What can hang from each mark
vene: manuz nogu tuku
nogu: manuz vene
vamutuz: nogu
soki: manuz nirub
nirub: tuku
tuku: vene
manuz: nirub soki vene

Every row comes from one small tree of marks. Brackets hold a mark, then the marks that hang from it, in alphabetical order. Every link used is in the known rows. Which tree was each row made from?
Known rows
{manuz {vene nogu}}: [ 0.97  1.07  0.12  0.21  0.00 -0.30 -2.22 -2.32 -0.86  0.23  1.78  0.33
 -0.02 -0.21  0.14 -2.53  0.29 -1.16  1.17  0.57 -0.30  0.54]
{nirub {tuku vene}}: [ 0.72  0.30  0.24  0.46  0.71 -1.82  1.66 -0.50 -0.17 -2.23 -1.61  0.77
  1.34  0.79 -0.38  2.37  0.29 -0.64 -1.71  1.40  1.30 -1.07]
{nogu {manuz soki}}: [-0.65  0.36 -1.53 -0.25  0.18  1.39  1.86 -0.73  0.25  0.96 -1.60  0.59
 -0.26 -0.04 -0.67  1.19  0.06  0.25 -0.62 -1.46 -1.21  0.82]
{nogu {manuz soki} {vene tuku}}: [-1.81 -1.31 -2.27 -0.37 -0.18  2.19  1.78  1.28  1.44 -0.04 -2.48  0.60
  0.01 -0.41 -0.24  1.41  1.24  1.31 -0.53 -0.68 -0.72  0.76]
{soki manuz}: [-0.37  0.86  0.74 -0.80  0.13  0.48  2.17 -2.16 -0.48 -0.28 -0.34  0.62
 -0.51  0.19  1.54  0.16  0.50  0.05 -0.43  0.28 -0.86  0.25]
{tuku vene}: [ 0.75  0.58 -0.20  0.15  0.12 -1.37  0.43 -1.92 -0.01 -1.06 -1.22  0.92
  1.50  0.15 -0.61  1.89  0.61 -0.36 -1.69  0.53 -0.19 -0.79]
{vene {manuz nirub soki} tuku}: [-1.46 -1.62  0.26 -0.11 -0.46 -0.94 -2.36  2.98  2.11  0.49  0.92 -1.85
 -0.61 -0.85 -1.03 -0.25 -0.16  0.81 -0.76 -1.13 -0.58 -0.39]
{nirub tuku}: [ 0.38  0.53  0.20 -0.73  0.95 -0.78  1.26 -0.12 -0.01 -1.56 -1.11  0.26
  0.12  0.52  0.44  0.36  0.41 -1.16 -0.73  1.99  1.03 -0.52]
{vene manuz nogu}: [ 0.06  0.77 -0.10  0.05  0.37 -1.28 -5.14 -0.56  0.52  1.33  0.02  0.16
 -0.53 -0.55  1.04 -0.42  0.22 -1.27  0.14  0.94  0.00  0.65]
{vene {manuz soki} tuku}: [-0.21 -1.41  0.01 -0.31  0.24 -1.02 -2.80  0.94  2.40 -0.48 -0.23  0.14
 -0.74  0.43 -0.49  0.95  0.02 -0.18 -0.95 -0.62 -0.44  0.47]
{manuz {vene tuku}}: [ 1.27 -1.12 -0.06 -1.04  0.19 -0.72 -0.04 -2.61  1.34 -1.98  1.52  0.19
  0.00 -0.02 -0.58 -1.99  0.76 -0.61 -0.03  1.20 -0.31 -0.34]
{tuku {vene {manuz nirub} nogu}}: [-0.95  0.50  0.20  1.17 -0.82 -2.56 -4.28  1.06 -0.01  1.54  1.01 -0.95
  0.78 -1.31 -0.29  0.51 -0.37  0.36 -0.36 -0.19  0.19 -0.24]
{vamutuz {nogu {manuz soki}}}: [-0.16  0.16 -1.25 -1.39 -0.26  0.89  3.06 -1.05 -0.54  1.46 -1.73  1.09
 -0.76 -0.31  0.39  0.42  0.38  0.69 -0.09 -1.68 -1.70 -0.68]
{nogu {manuz {soki {nirub tuku}}} vene}: [ 0.44 -0.06 -1.46 -0.25  0.84  3.32  4.01  1.32 -0.65  0.95 -2.68  1.01
  0.67  0.59 -0.16  2.78  0.43 -0.10  0.40 -0.74  0.57  0.09]
{manuz nirub}: [-0.86  0.44 -0.32 -0.78 -0.49 -0.40  0.55  0.50 -0.17  0.56  0.47 -1.58
  0.50 -1.10 -0.26 -1.25  0.54  0.22 -0.57  0.50 -0.75 -0.97]
{nirub {tuku {vene nogu}}}: [ 0.13  1.07  0.19  1.40  0.11 -1.89 -0.74  0.09 -0.60 -1.75 -1.89  0.82
  0.97  0.80  0.25  1.48 -0.24 -0.59 -0.83  1.85  1.57 -0.01]
{nirub {tuku {vene {manuz soki} nogu}}}: [-0.30  0.21  0.89  2.02  0.32 -2.04 -3.24  2.07  0.25  0.22 -0.98  0.81
  0.22  1.05 -0.18  3.28 -0.91 -0.71 -0.80 -0.80  1.50  0.74]
{vene {manuz {soki nirub}} nogu tuku}: [ 1.25 -0.61 -0.05  0.46  0.39  0.62 -4.91  1.19  1.36  0.35 -0.84  0.36
 -0.45  0.91 -0.04  0.31 -0.94 -0.83  0.10  0.30 -0.14  0.99]
{manuz {nirub {tuku vene}} soki}: [-1.31  0.02  0.60  1.38 -0.40 -1.43  2.55  3.28 -0.50 -0.59 -0.54 -1.13
  1.20  0.72 -1.80  1.99 -0.59  0.93 -1.43 -1.57  0.59 -1.09]
{manuz nirub soki {vene nogu tuku}}: [-1.04 -0.77  0.06  1.03 -0.90  0.00 -1.89  1.98  0.36 -0.04  2.16 -1.72
 -0.53 -0.07 -1.30 -3.16 -0.64  0.99  0.85 -1.19 -0.64  0.42]

Which tree is each row?
[ 2.15  1.12  1.71  0.03  0.83  1.47  1.51 -2.28 -1.98 -0.67  1.22  0.95
 -0.54  1.21  1.51 -1.25 -0.69 -1.21  1.79  1.11  1.12  0.63] => {soki {manuz {vene nogu}} {nirub tuku}}
[-0.82 -0.11 -1.97 -0.32 -0.37  0.38 -1.38 -1.31  1.29 -1.03 -2.02  0.30
 -0.79 -0.50  0.71 -1.10  0.21  0.53 -0.24  2.32  0.01  1.16] => {vene {nogu manuz} tuku}
[ 2.20  0.65  0.83  1.00  0.90  1.27 -0.18  0.27 -1.51  0.15  0.81  0.57
  0.15  1.69 -0.56 -0.74 -1.06 -1.60  1.34 -0.44  0.52  0.55] => {manuz {soki {nirub tuku}} {vene nogu}}
[ 0.08 -0.63 -0.01  0.79 -0.12  0.10 -2.30  0.15  0.66 -1.06  0.88  0.17
 -0.57  1.03 -0.70 -1.98 -0.26 -0.10  0.45 -0.73 -0.37  1.22] => {manuz soki {vene nogu tuku}}
[ 2.08  0.26  0.48  0.95  0.92  0.09  2.50  0.75 -0.75 -1.45 -1.96  1.07
  1.67  2.05 -1.39  3.36 -0.79 -0.88 -1.12 -0.62  0.77 -0.82] => {manuz {soki {nirub {tuku vene}}}}
[-3.00 -1.41 -2.20 -0.27 -0.94  1.93  2.36  3.32  1.08  0.81 -1.25 -1.26
  0.13 -1.26 -0.78  0.32  0.96  2.51 -0.28 -1.49 -0.96  0.05] => {nogu {manuz nirub soki} {vene tuku}}
[-2.25  0.87 -1.32  1.89 -1.46 -0.01  0.19  1.62 -0.68  1.63 -1.05 -0.65
  0.62 -0.70 -1.34  0.94 -0.89  1.75 -0.43 -1.92 -0.72  0.59] => {tuku {vene {nogu {manuz nirub soki}}}}
[ 0.53 -0.81  1.10 -0.98 -0.06  0.20  1.87 -3.26  0.64 -2.03  1.82  0.76
 -0.87  0.21  0.66 -1.53  0.45  0.26  0.27  0.39 -0.44  0.26] => {soki {manuz {vene tuku}}}
[ 0.07 -0.07  0.72 -0.46 -0.06 -0.98  2.09  0.20 -0.64 -0.45  2.79 -1.57
  0.24 -0.81 -0.86 -2.19  0.18 -0.21  0.72  0.53  0.85 -1.18] => {manuz {nirub tuku} vene}
[-0.90 -0.89  0.39 -1.94  0.06 -1.14  0.42  2.93 -0.29  1.80  0.60 -1.24
  0.06 -1.86  1.65  0.02  1.56  0.43  0.64  0.11  0.89 -2.49] => {vamutuz {nogu {vene {manuz {nirub tuku}}}}}
[ 2.65  0.77  1.25 -1.01  0.57  1.72  2.80 -4.32 -1.34 -0.15  2.23  1.05
 -0.02  0.53  0.60 -0.93  0.05 -0.95  1.15 -0.24 -0.87 -0.26] => {soki {manuz vene} nirub}
[-0.71  0.20 -1.42 -2.22 -0.98  0.21  3.15 -0.96 -0.71  1.75 -0.27 -1.01
 -0.39 -2.23  0.60 -1.38  0.64  1.36  0.30 -0.04 -1.32 -2.04] => {vamutuz {nogu {manuz nirub}}}
[-0.08 -0.24  0.93 -0.03 -0.36  0.33 -0.49 -2.43  0.21 -1.62  1.57  0.69
 -1.28  0.35  1.48 -2.41  0.18  0.30  0.98  0.90 -0.09  1.33] => {soki {manuz {vene nogu tuku}}}
[-1.23  1.04  1.25  0.26 -1.00  0.48  0.25 -0.98 -1.80  1.16  3.46 -0.98
 -0.74 -0.85  0.92 -3.29 -0.15  0.80  1.65 -0.65 -0.73  0.66] => {soki {manuz nirub {vene nogu}}}
[-1.32 -0.30  1.11  0.19 -1.21  0.12 -0.14 -0.52 -0.27 -0.54  2.76 -1.26
 -1.25 -0.64  0.68 -3.87 -0.20  1.42  1.27  0.40 -0.32  0.57] => {soki {manuz nirub {vene nogu tuku}}}
[ 1.97  0.69  1.47  0.03  0.76  0.28  4.22 -1.86 -1.20 -1.92 -1.49  1.34
  1.10  1.45  0.73  2.85 -0.48 -0.46 -0.86  0.99  1.07 -0.76] => {soki manuz {nirub {tuku vene}}}
[-0.36 -1.73 -0.70 -1.27  0.34 -0.59 -2.47  0.89  2.31 -0.38 -0.48  0.15
  0.21 -0.84  0.76  1.03  1.73 -0.29 -0.55  1.14  0.19 -0.14] => {nogu {vene manuz tuku}}
[-1.56  1.06 -1.59  1.05 -1.12 -0.59  0.04 -0.32 -0.75  1.13 -0.77 -0.78
  0.89 -1.52 -0.59  0.20 -0.28  1.54 -0.32  0.06 -0.13  0.03] => {tuku {vene {nogu {manuz nirub}}}}
[-1.25  0.52  0.05  0.20 -0.44 -1.49 -4.76  1.34  0.13  2.21  1.27 -1.75
 -0.30 -1.57  0.62 -1.59 -0.03 -0.21  0.39  0.49 -0.03  0.03] => {vene {manuz nirub} nogu}
[ 2.37 -0.05  0.48  0.71  0.46 -0.56 -1.51 -0.30  0.13  0.97 -0.28  1.08
  1.39  0.87 -1.48  3.58 -0.66 -0.95 -1.02 -1.87 -0.47 -0.45] => {tuku {vene {manuz {soki nirub}}}}
[ 2.36  0.03 -0.55 -0.24  0.96  2.12  3.98 -1.59 -0.71  0.27  0.67  1.23
 -0.04  0.61 -1.27  0.38 -0.65 -0.83  1.12 -1.07  0.32  0.07] => {nogu {manuz {soki {nirub tuku}} vene}}
[ 1.28 -0.55  0.21 -0.19  1.27  1.53 -0.22  2.70  0.03  1.35 -0.87  0.66
  0.71  0.73  0.29  3.00  0.25 -1.27  0.26 -0.86  0.89 -0.25] => {nogu {vene {manuz {soki {nirub tuku}}}}}
[-1.80  0.38  1.25 -0.49 -0.13 -0.14  3.79  1.10 -0.90 -0.51  0.23 -1.21
 -0.68 -0.26  1.26 -0.37 -0.02  0.88 -0.25  0.82  0.52 -0.74] => {soki {manuz {nirub tuku}}}
[-2.05  0.08  0.71  1.11 -0.18 -0.95 -3.32  4.48 -0.07  1.61  0.46 -1.60
 -0.88 -0.29  0.02 -0.41 -0.89  0.04  0.30 -0.89  0.96  0.20] => {vene {manuz {nirub tuku} soki} nogu}
[ 2.68 -0.64  1.15 -1.31  0.29  1.51  2.40 -3.84  0.11 -1.86  1.65  0.84
 -0.36  0.64  0.26 -1.44  0.11 -0.29  0.78  0.69 -0.35 -0.09] => {soki {manuz {vene tuku}} nirub}
[-0.04 -0.66 -0.30 -0.09  0.18 -1.54 -5.56 -0.06  1.96 -0.44 -0.56  0.01
 -0.87 -0.47  0.96 -0.80  0.22 -0.63 -0.27  2.13  0.44  0.75] => {vene manuz nogu tuku}
[ 0.80  1.09 -1.53  0.51  0.05  2.64 -0.16 -0.47 -0.99  1.67 -1.95  0.59
 -0.04  0.45 -0.11  0.39 -0.77 -0.34  0.59 -0.62 -1.00  1.19] => {vene {nogu {manuz {soki nirub}}}}
